Each row was made from one path, in order. Every step used is in the known rows, and no mark comes twice. Write each row's path.
Known rows:
B/Q/A/X: [  9.6   2.1  12.7  -4.9   0.5  -7.7   1.7   3.7   7.6  -8.5   2.9  -6.5
  -7.6  -3.6   3.8  30.4   2.3   1.4   9.1   3.0  -0.3   3.8  41.7 -32.9
  -8.3  10.2   6.1   8.2   3.0]
A/V/B/Q: [ -2.0  15.6 -26.3  -9.6  21.2   5.1 -11.9  -2.9  -9.8   8.0  -0.8   3.5
  19.0   2.2  -2.8 -12.3 -21.8   8.1  22.8   9.5  15.1   6.1  18.7  22.7
  17.8  21.7  13.7   0.3   3.1]
Q/B/V/W/C: [-15.7 -23.8  -1.9  -3.3  44.2   4.7  -2.8   0.6  -0.4   5.5   0.5  -6.6
 -15.6  -3.2 -12.9 -11.5   4.9   1.2 -17.2  11.4  17.7  -6.3   4.6  44.5
 -23.6 -29.8   3.7 -11.7  -4.8]
N/K: [ -0.9  24.7  26.0 -49.1 -13.6 -29.5  -8.4   2.4   8.6 -25.3  -4.3  30.7
  18.6  32.9  16.1  -0.9  -4.7   5.4  -0.2 -10.4 -10.2  -0.5  -5.2 -18.7
  16.5  16.8  15.4 -15.4  -5.1]
W/V: [-14.9  12.0  37.6   0.1   0.9 -23.5  -1.9   1.9  12.2 -11.4   0.2  25.3
  14.0   6.1  10.0  -7.1 -19.8  -4.1  -2.8 -18.1   1.6   5.8   7.7  -4.2
   5.5 -17.1  25.5  -7.3   4.5]
F/B/V/W: [  3.7 -13.9 -10.4   8.5  15.0   9.2   1.9  -1.1 -18.2  -6.7   2.9   5.4
  12.5 -24.5  -1.5 -21.7 -10.2   8.2  -5.4   4.0  -2.2   1.9  11.2 -29.7
 -30.5 -38.7  36.3  -4.4  -8.6]
C/A/X: [ 15.9  13.0   6.7  -2.3 -37.7 -15.6  15.2   5.0   6.7 -14.7   3.8   2.8
  14.0  -0.8  13.5  33.1   5.0  -8.0  -2.0 -13.2 -10.4  19.4  16.0 -24.5
 -10.7  -0.2  11.4   2.8   2.4]
K/N/V/W: [ 10.6   4.8  -4.5   4.3 -10.0  -0.5   5.5   8.5  13.2  -2.1  -9.0  21.8
  14.9  17.5  -1.1  -4.4 -10.5 -10.2 -13.8 -43.8 -10.8   2.2 -27.3   3.0
  50.7  12.9  39.3  -0.5  -9.0]
K/N/V/W/C/A/Q: [  6.9  -7.8  -2.6  24.7 -27.5  20.2   9.0   5.8  10.7  10.0  -8.9 -10.3
   6.0   7.0  -0.1   9.9  11.2 -13.5 -12.1 -31.5 -15.5  -7.7 -45.0   2.0
  36.0  13.4 -33.0   1.7  -6.3]
W/V/B/Q: [-17.7  -8.0  11.6  -3.1  45.5  11.5 -13.1  -0.6 -12.9   1.6   3.6   0.9
  10.8   3.0  -5.9 -12.9 -20.6   7.1  16.1   5.9  11.0  -5.4  31.3  17.6
   4.4 -36.2  19.0   0.2   5.4]
N/K/A: [  1.8  27.6  36.8 -42.9 -23.4 -32.0   0.0   7.1  10.4 -23.1  -6.7  72.1
   6.5  33.9   6.7   2.3 -10.6  -0.8   5.3 -24.1 -18.2  -1.7  -8.7 -36.0
  34.1  18.7  17.6  11.3   4.0]
F/B/V/W/C: [-11.5 -25.7   2.1  27.6  40.6  23.5  -1.9   0.9 -12.4  -3.3   6.3   1.2
   4.9 -29.1  -7.4 -16.5 -10.9   2.0  -5.7   8.4   7.3  -3.7   4.9 -22.1
 -24.9 -42.3  -2.0  -9.9  -6.5]
N/V/B/Q/A/X: [ -2.6   4.9 -33.9   1.9   9.5  22.2 -10.4  -2.1 -10.7  -0.6   9.8 -21.2
  -6.8  27.0  -5.5  28.4  -2.0  -6.2  19.9   3.9  11.7   2.9  41.6  -9.8
  23.7  16.3  11.0  15.3  15.9]
R/C/A/Q/B/V/W: [ 23.6 -26.9 -21.1  -8.8 -25.1   4.8   1.1  -2.3 -11.7  11.8  20.2 -37.8
 -26.5  -2.0  -1.5 -11.5  22.4  10.2 -11.7  21.7 -10.9 -29.4 -26.9  22.2
 -45.2 -20.0  13.0   2.8 -10.2]
F/B: [  5.2   9.2  28.7  17.8   2.4 -16.3   6.3  -1.9  -2.7 -18.5  -0.6   9.3
  22.1 -17.8   8.6  -9.8 -11.2  -7.6  10.3  -2.9 -13.7  11.5  14.0 -43.4
  22.3 -14.8  20.0  -6.4   5.3]
K/N/V/W/C/A/X: [  5.2  -4.8  -2.0  26.2 -10.6  25.7  12.7  10.2  15.7  -0.8   4.1  -3.4
   3.8   6.5  -1.4  39.2   8.5 -20.0 -20.8 -42.8  -5.1   8.3 -21.2   0.0
  23.2   2.8  -9.0   7.7   0.9]
A/Q/B/V/W/C: [-11.9 -23.6  -7.1  -6.4  13.6   9.4  -3.7  -2.6  -2.9  10.3  -1.9  -8.0
  -8.3  -4.9  -9.4 -12.5   3.1   6.9 -11.9  25.9  19.2 -11.8  -8.6  40.6
 -42.3 -16.4 -36.4  -8.1  -6.3]
W/C: [ -8.7   1.0  29.9  10.9  14.1 -14.0   0.8  12.7  15.2  -8.6  -3.8  18.3
   8.7   1.4   2.0   1.3 -17.7 -10.2   5.2  -4.2   0.3   0.9  -4.5  -7.6
  25.8   0.9 -15.9 -15.2  -3.6]
R/C/A: [ 28.6  -3.1  13.8   9.0 -24.8 -19.5   6.1  11.9   6.0  -9.4  17.7 -11.2
  -7.7   3.6  10.1   1.3   1.5  -7.0   4.9  -9.8 -28.3 -16.1 -21.7 -25.4
  22.1  -1.9  31.9  -5.4  -8.0]
F/B/Q/A/V/W: [  6.3   1.5  -9.4  18.5  26.1  15.5  -5.4 -11.1 -12.3   6.9  -0.1 -21.3
  -5.2 -32.5  -3.1 -12.8   7.1  13.2  -0.2  14.6  -5.4   5.6   6.2 -34.5
   4.1   2.5  20.8   3.3  -4.7]
W/C/A/V/B: [ -7.9  13.8 -22.7  20.5  -0.6  15.7  -1.4  -0.8  -4.9   5.4  -0.1 -18.7
   8.3   0.8  -0.7   0.7  -4.3 -11.4  11.1  -6.2   5.7  17.5 -15.9  20.7
  20.8   7.4 -11.9  -2.3   8.2]
B/V/W: [  4.3 -11.0 -24.1 -15.1   0.6  -1.4   1.9   7.5  -6.7  -1.5  -4.1  17.4
   5.7  -0.9  -1.5 -16.1 -14.8  10.6 -10.4  -3.4   3.3  -1.5   0.9  -0.4
 -31.4 -19.5  37.6  -7.1 -16.7]
A/X: [  7.5  14.3  13.0  -9.0 -25.7 -17.4   6.7   8.9  14.2 -18.8   3.9  28.3
  22.5   2.1   9.0  23.8 -18.6  -5.1   2.2  -5.5   4.8  16.9  12.2 -21.3
  -9.5   7.9   7.2  -1.8   3.0]

Which path is each row?
[ -8.2   5.1  -7.3   8.1   9.1   7.9  -4.7   8.1   9.6   5.2  -1.8  21.4
  10.2  -7.2  -2.9  -9.9 -20.0   2.9 -13.2   2.8  12.1   7.7 -42.6  12.4
   3.9  15.6 -14.3 -15.7 -10.7]  A/V/W/C
[ -7.0 -26.0  -8.9   4.0  32.9   7.4   4.9  -3.0  -8.1   8.7  -1.4 -32.0
 -24.8  -7.1  -7.6  -1.6  26.1  -1.4 -19.6   4.5   3.4  -2.9   9.9  41.9
 -23.7 -37.5   8.1  -7.2  -4.2]  Q/B/V/W/C/A
[-12.5  21.7  11.8 -27.6  -3.3   2.2  -9.2   7.1  10.5  -3.2  -1.8  72.8
   0.9  19.5  -4.3  -2.9 -12.7   5.2 -13.7 -12.0   2.2  -2.2 -52.3  -9.0
  17.9  28.5 -17.6   6.3  -2.1]  N/K/A/V/W/C
[  8.3  -1.2  25.3  20.0  14.7   4.2   1.9  -6.3  -4.2 -13.9  10.9 -19.7
  -2.2 -27.4   2.7  24.5   8.1  -0.1  15.2  10.3  -4.9   9.5  54.2 -61.2
  -6.5 -10.7   3.3  10.6  11.4]  F/B/Q/A/X
[ -1.9   8.8  11.6 -14.8 -29.1 -30.9   9.5  -6.5   3.5   1.0  -5.5  41.8
  -8.8   8.9  -6.0  -7.2  -3.5  -4.7  10.0  -4.7   3.3  -4.1  24.1  11.0
 -11.0  11.2  -0.1  24.5  17.5]  K/A/Q/B/V
[ -0.1 -26.4  -9.4  28.8  -2.7  30.5   5.8  -4.8 -21.3   5.3   3.8 -26.9
   3.3 -35.0  -1.1  -7.4  11.7   5.6  -4.0  17.0  -5.7  -6.7  -5.9 -30.4
 -44.8 -38.9 -37.6  -1.7  -6.6]  F/B/V/W/C/A/Q
[  2.9 -22.1   4.0   3.5  -2.3   9.6   8.2  -0.6  -3.1  10.3  -7.1 -33.2
 -11.1  -9.2  -3.0   0.8  29.5   1.0 -15.4  25.5  -7.6  -4.9 -31.9  28.1
  -9.1 -21.0 -44.1  -7.0  -6.6]  V/W/C/A/Q/B
[  3.8  10.4  19.4 -16.6 -24.2 -29.8   4.5  -5.9   8.2  -5.6  -7.9   0.7
   9.0   6.0   6.8  -6.8   3.7  -2.0   4.2  16.5  -2.0   2.0   0.5  18.7
   5.2  12.8 -14.4  -5.6   5.5]  A/Q/B
[  0.1 -23.2 -21.0   5.8 -17.0  19.3   4.3   4.3 -10.9  11.2  -3.1 -13.6
  -2.8 -11.1  -0.1  -1.1   6.5   8.0  -9.9   9.5  -0.7 -11.1 -18.2  -1.1
 -46.2 -18.8 -34.3  -5.1 -15.4]  B/V/W/C/A/Q
[ -3.9   6.1   2.3 -21.3 -19.5 -28.5   0.1 -10.7   2.3  -1.3  -3.5  -1.5
   3.5   6.7   4.0 -10.8   1.7   0.9   4.6   9.3  12.5  -2.2  27.6  29.0
 -29.0   9.5  -3.0  -2.5   8.4]  A/Q/B/V
[  4.0  -1.0  18.2  14.0 -28.0  -5.9   8.5   5.6   6.4  -0.7  -6.9 -10.0
   7.7  -5.0   9.5   9.4   4.9  -6.4   6.5   3.6 -12.3  -1.4 -16.7 -15.5
   6.6   5.4 -51.0  -7.4  -1.6]  W/C/A/Q
[  2.6  31.9  -0.4 -46.2 -28.1 -10.1  -4.4   2.6   5.7  -7.0  -5.1  76.4
   9.3  25.8   1.8  -9.0 -12.9  12.7 -13.0 -17.2  -6.7   4.7 -45.6 -15.5
  13.2  33.5  19.6  12.2  -3.1]  N/K/A/V/W
[  7.5  13.5 -33.4  -3.8   8.6   7.7  -3.9  -7.3 -16.6  10.5  -2.8 -22.6
  10.0  -1.5   1.7  -4.1   2.2   5.9  18.6   2.4   1.2   9.0  20.8  19.3
  17.2  13.3  18.1   3.3   3.6]  C/A/V/B/Q
[ -5.7  22.7   6.6  18.2 -10.9 -13.0   2.4  -1.3  13.3   0.8  -2.1  -1.4
   5.4  -3.6   9.2   7.7   0.0 -11.3  -0.7 -16.9   0.0  13.5 -10.0   5.9
  22.2  27.2 -13.8  -9.6   3.6]  W/C/A/V
[  8.3   4.2 -21.5  -5.6  12.4   5.2  -5.7  -1.2  -0.1  13.0  -7.6  -8.7
 -12.7  -8.8  -2.2  -7.7   3.0  16.5  -4.7   8.4   0.2   2.0  -5.1  -5.9
   1.7  22.3  23.1   0.7 -12.5]  B/Q/A/V/W
[-16.7  -9.1  13.3 -42.7   1.6   4.2  -9.3  -3.4  -2.7   1.0  -0.3  42.4
 -17.9  23.2 -10.7  -5.6  10.2  11.1 -12.5  11.5   8.4 -22.2 -19.4  18.8
 -28.1  -3.6 -40.0  12.2   3.8]  N/K/A/Q/B/V/W/C
[-14.7  -5.8   5.1   4.5  23.7  25.2  -9.8  -3.3  -7.3  -1.7  12.9 -20.7
  -9.2   1.1  -5.6  21.2  -5.4   1.8  12.6   5.8  14.6   5.8  41.4  -5.1
 -24.9 -33.2  11.2  16.7  16.1]  W/V/B/Q/A/X
[ -7.8   3.5 -20.6  15.0  33.8  20.3  -8.1  -3.3 -11.2  14.6   1.4 -26.0
   3.8  -6.3  -4.1   1.0   0.7  -0.1  18.4   6.3   9.9   2.9  14.2  26.7
  21.1   8.3 -19.9  -2.1   3.9]  W/C/A/V/B/Q
[  1.1 -12.5 -19.1 -25.1 -11.6  -3.5   1.0  -6.4  -8.0   7.3  -4.9  -4.4
  -0.4  -0.6  -2.8 -17.4   5.5  13.2 -12.1  21.2   9.9  -5.8  -1.4  33.0
 -46.6 -11.4   2.2  -2.9  -6.6]  A/Q/B/V/W
[ -7.3   5.1   6.4 -17.2  10.9 -33.2   1.9  -7.9   4.2  -6.5  -1.3   0.2
  -3.2   9.0   2.2  -9.8   1.9  -5.3  -0.2  -6.2  11.1   3.5  42.6  33.7
 -10.5  -4.2  35.6  -5.9   8.4]  Q/B/V
[ -7.9  -9.7   4.6  36.5  51.8  28.9 -10.5  -6.5  -6.6   8.6   3.3 -26.7
 -12.7 -37.9  -8.5  -8.6   6.1   7.4  -0.2  19.6   3.1  -0.6  -1.1 -27.4
   6.7  -1.6 -17.2  -2.3  -2.7]  F/B/Q/A/V/W/C
[  8.5 -19.2  -4.0   9.7 -20.1  17.1   8.6   9.9  -3.7   7.8  -9.1 -12.0
   3.5 -11.6   0.9   2.4   9.1   4.6  -9.5  16.2 -14.0  -5.2 -45.7 -10.7
 -11.4 -15.0 -46.5  -7.9 -16.9]  V/W/C/A/Q
[ -1.4  25.7 -33.1   5.3 -20.0   3.8  -4.9  -5.3  -1.8   0.0  -4.5 -15.3
  -0.5   8.6  -1.0  -8.2  -9.9  -6.9  15.1  -6.1   1.1  21.8 -12.0   1.0
  17.1  20.5  28.3   6.7  11.8]  Q/A/V/B
[ 18.4  -9.8  -0.1  -6.1 -32.2 -18.6   0.9  -7.9  -0.9   2.9  22.4 -34.5
 -21.5   4.6   6.5  -3.5  18.0  -1.5   4.0   9.3  -8.9 -26.2   2.8  17.5
 -27.3   1.2   8.5   2.6   4.0]  R/C/A/Q/B/V
[  9.3  16.8  22.7  -3.1 -36.9 -20.4  16.9  13.4  16.1 -17.1   1.7  70.3
   9.9   4.9  -0.9  26.2 -24.5 -11.4   7.3 -19.3  -4.6  15.4   9.7 -40.1
   8.7   9.2   9.7  24.7  12.3]  K/A/X
[  2.3  22.4   0.6  -1.2   4.0 -19.2  -6.6  -6.5   9.2   4.3  -6.0  -5.6
  -8.2  -3.1   4.6  -0.1  -1.8   5.0  10.2  -4.5   1.5   4.6  23.4  -9.9
  20.2  43.3  19.2   0.0   2.0]  B/Q/A/V
[ -6.9  -6.4  -9.2  12.7  36.4  17.8 -11.1   2.8   4.8  16.6  -3.4 -12.8
 -19.7 -14.4  -8.1  -2.8   2.7   9.6  -5.2  12.3   8.6  -4.5 -13.1   1.2
   5.9  17.7 -15.1  -4.5 -11.3]  B/Q/A/V/W/C
[  4.2   1.2 -13.0  14.4  19.6  15.3  -4.7  -2.3   0.5   3.8  -7.0 -27.7
  -8.6  22.4  -8.9   3.8   1.8 -15.3  22.0 -35.7  -9.1  -4.2  26.1   3.1
  69.1  14.9  36.3  16.9  12.0]  K/N/V/B/Q/A
[ -5.1 -11.4 -12.9  10.1  -4.4  10.1   1.1  -5.1  -3.8  13.2  -2.8 -29.6
 -11.5  18.4  -3.3   5.6  28.6  -5.4 -16.7  15.3  -0.9  -9.5 -27.7  34.6
  24.7   6.5 -40.1  -5.9   2.6]  N/V/W/C/A/Q/B
[ -9.7  -8.3   8.1   2.6  -6.5 -11.6   3.2 -11.1  -0.2   5.8  -1.1 -31.6
 -12.1   0.2   3.6   5.4  23.4  -7.7   0.6   6.2   5.9  -5.6  23.5  32.4
 -24.6  -4.1 -35.5  -3.6  10.1]  W/C/A/Q/B/V
